Known rows, with every way that one mark hangs from another:
[K118 [K334 K621] [K561 K970] K729]: [-3.07 -0.49 -0.76  0.91 -3.84 -2.99  1.22 -0.08 -1.06  1.49 -1.58  4.64
  5.20  2.10 -0.47  3.94 -0.03  3.75]
[K561 [K118 K334] [K970 K729]]: [ 1.17  0.99  2.81 -2.10 -3.09  0.66 -3.67 -1.39 -0.59 -1.39 -1.10 -2.63
 -0.17  2.29  1.05 -1.75  3.00  0.58]
[K729 [K621 [K561 K118 K970]]]: [-0.96  1.01  0.33 -1.79  0.76  3.00 -0.52  0.60 -0.88  0.80  2.44 -2.79
  0.20 -1.43 -2.86 -0.64  1.18 -0.71]
[K970 [K729 [K621 [K561 [K118 K334]]]]]: [-2.55  0.85  1.60  1.91  1.21  1.53 -0.80 -1.65 -3.75  1.50 -1.32  0.37
  1.81  1.08 -0.11 -1.13  2.22 -1.58]
[K561 [K118 K729]]: [-1.16 -0.27  0.04 -1.37 -2.51 -0.41 -2.09 -0.95 -0.67 -0.97 -1.39  1.05
 -2.38  0.47  1.68 -1.09 -0.20  1.23]
[K334 [K621 K729]]: [-2.27 -1.20 -2.47 -1.13  3.14 -2.22  1.51  0.42  0.48 -0.34  1.72 -0.43
 -1.73 -0.16  1.47  0.27 -2.71 -1.76]
[K334 [K118 K729]]: [ 1.47 -0.99 -1.11  1.92 -0.79 -0.82 -0.57  0.58 -1.03 -0.60 -0.90  2.88
 -2.12 -0.26  3.25  0.49 -2.03  0.49]
[K621 K561 K729]: [-1.02  1.83 -1.50 -1.46  5.39 -1.30 -0.85 -1.34  1.56  2.47  0.83  0.39
 -0.63 -3.55 -3.42 -2.98 -3.55  0.61]
[K561 K118 [K970 K729]]: [ 1.90  1.12  2.41 -3.00 -2.10  0.52 -3.99 -0.76  0.01 -2.40 -0.63 -5.02
 -2.33  1.86  1.48 -2.13  3.23 -1.30]
[K729 [K621 [K561 K970]]]: [-1.61  0.04  0.41 -0.16  2.54  1.17  0.63  1.60 -0.84  1.29  2.51 -2.01
  0.13 -1.52 -3.63 -0.31  0.13 -1.27]
[K118 [K334 K621] K729]: [-3.95 -2.51 -1.35  1.47 -1.08 -3.26  1.49 -0.53 -2.35  0.62 -1.10  4.78
  1.84  1.96  1.72  2.34 -1.41  1.58]
[K118 [K334 [K970 K729]]]: [-0.15 -2.34  2.23  3.03  0.51 -1.10  1.23  0.31  0.60 -1.13 -1.83  1.71
 -1.10  1.78  0.12 -0.80  0.22 -0.19]
[K561 [K118 [K334 K621] K729] K970]: [-0.36  0.45  0.40 -3.32 -4.21  0.20 -2.03 -1.19 -0.70 -1.06  0.68 -0.81
  1.18  1.76  1.95  1.64  2.02  1.59]
[K621 [K561 K118 K970] K729]: [ 1.27  4.36 -0.29 -5.04  2.69  1.40 -3.29 -2.33  2.41  1.61  2.06 -3.58
 -0.33 -3.41 -2.58 -2.63 -0.74  0.72]
[K970 [K729 [K621 K561]]]: [-2.62 -0.01  1.29  2.59  3.31 -0.03 -0.22 -0.70 -3.52  1.16 -1.18 -0.48
  0.26  0.66 -0.20 -1.23  1.53 -3.35]
[K621 K561]: [-0.47 -1.56 -1.72 -0.39  2.00 -2.07  0.54  1.37  1.63  1.32  0.28  0.30
 -1.20 -2.54 -4.37 -3.36 -3.42  1.78]
[K334 [K118 [K561 K970] K729]]: [ 2.23  0.63 -0.89  1.39 -3.00 -0.53 -0.67  0.96 -0.07  0.22 -1.25  2.60
  0.53  0.07  1.46  1.84 -1.00  2.22]

Rows:
[ 4.22 -1.64 -0.74  2.10  0.88  0.98  2.98  1.26  0.39 -3.15  0.70 -1.84
 -2.33  1.20  6.01  2.82  1.29 -4.77]
[K334 K118 K621 [K970 K729]]
[ 1.02  1.86 -0.13 -3.93 -0.83  0.20 -3.00 -0.96  1.08  0.72  0.63 -2.24
 -0.02 -1.82 -2.41 -1.39  0.37  1.85]
[K621 [K561 [K118 K729] K970]]
[-3.49  0.03  0.99  0.58 -2.97  1.72 -0.89 -1.55 -3.23  0.44 -0.83  3.45
  1.05  1.33  1.27  0.75  1.19  1.57]
[K561 [K118 K334 [K729 K621]]]
[ 0.02 -0.32 -0.45 -1.79 -1.36  1.63  1.03 -0.49  1.62 -1.33  1.07  0.08
 -0.76  0.21  1.37  0.26 -0.09  0.69]
[K561 [K118 [K334 [K621 K729] K970]]]
[ 0.30  1.81  3.05 -2.03 -1.21  2.44 -3.29 -0.87 -1.95 -1.77  0.16 -5.04
 -1.27  2.20  1.81 -0.73  4.58 -2.99]
[K561 K118 [K970 [K729 K621]]]
[ 3.48 -0.52 -1.42  0.90 -2.84 -0.02  0.43  2.66  1.66 -0.47  0.01  1.04
 -0.58 -0.61 -0.27 -0.01 -2.06  2.54]
[K334 [K118 [K561 K970]]]
[-1.15 -0.89  2.17  3.27  1.80  0.83  1.71 -0.21 -0.75  0.48 -0.94  1.64
  1.07  0.63 -1.18  0.06  0.93 -0.90]
[K118 [K334 [K970 [K729 [K621 K561]]]]]
[-1.40  0.40  1.49  1.66 -1.17 -0.86 -0.42  1.17 -0.74  0.37 -1.69 -0.24
  1.40  1.59 -1.66  0.42  1.53 -0.21]
[K118 [K561 [K970 [K729 K621]]]]
[-2.04  0.80  1.41  1.31  1.93  1.48 -1.05 -1.30 -3.39  0.82 -1.22 -1.18
  0.33  0.86  0.22 -1.28  2.30 -2.87]
[K970 [K729 [K621 [K561 K118]]]]
[-0.91 -2.32 -1.91 -0.83 -0.28 -2.02  1.98  1.30  0.77  1.03  1.52  0.64
  1.98 -0.38 -2.59 -0.11 -2.14  2.22]
[K118 [K334 [K621 [K561 K970]]]]
[ 4.44 -2.72 -2.16  1.01  0.00  1.25  4.28  3.11  2.37 -3.14  2.64 -1.25
 -3.12 -0.43  4.07  2.71 -1.17 -2.69]
[K334 K118 K621 K970]
[ 3.55 -0.76  0.36  2.41  0.09  0.97  1.00  0.85  1.25 -2.28 -0.39  1.49
 -3.23 -0.63  3.88  2.05 -0.31 -1.39]
[K334 [K118 K729] K970]
[ 1.72 -0.27 -0.43 -1.23  1.38  0.91  1.69 -0.46  1.42 -1.59  0.69 -3.65
 -0.72  0.09  1.58  0.87  2.10 -3.53]
[K334 [K621 [K561 K118]] [K970 K729]]
[-0.31  3.24 -1.39 -3.49  2.96  0.95 -1.92 -2.37  1.62  2.20  1.04 -0.60
 -0.61 -3.68 -2.44 -3.27 -2.36  1.23]
[K621 [K561 K118] K729]
[ 0.70  1.30 -0.16  2.33 -2.29  1.44  0.07  0.73 -1.92  0.65 -0.43  2.75
  1.44  0.22  1.68  3.46  0.50  0.75]
[K334 [K118 [K561 K970] [K729 K621]]]
[-1.30 -2.02 -0.11  3.39 -2.19 -1.46  3.96  0.89  0.59  0.00 -2.21  3.51
  3.18  2.34 -0.26  2.25  0.13  1.26]
[K118 [K334 K621 [K970 K729]] K561]
[ 0.43  3.13 -0.41 -3.18  5.04 -0.79 -2.15 -1.24  2.38  1.99  1.77 -2.56
 -0.46 -3.38 -3.71 -2.22 -2.00  0.10]
[K621 [K561 K970] K729]
[-1.29 -0.10 -1.65 -1.36  1.87 -1.43  1.05 -0.52  0.80  1.87  1.96  0.68
  2.36 -1.03 -1.91  0.17 -2.20  1.38]
[K118 [K334 [K621 [K561 K970] K729]]]
[ 1.10  0.46  0.60 -1.21  2.34 -1.92 -1.85  0.03  0.82  0.66 -0.08 -3.06
 -0.42 -0.99 -3.03 -2.60  0.04 -0.38]
[K621 [K561 [K970 K729]]]
[-1.40 -2.81 -1.27  2.37 -2.71 -1.44  5.02  2.44  2.19  0.00 -0.75  4.14
  2.63  1.00 -1.91  2.35 -1.76  3.04]
[K118 [K334 K621 K970] K561]
[ 4.21  0.01  0.95  4.03 -1.05  1.10  1.70  1.25  1.50 -1.57 -2.29  1.18
 -1.21  0.48  2.68  1.22  0.67 -1.10]
[K334 [K118 K561] [K970 K729]]
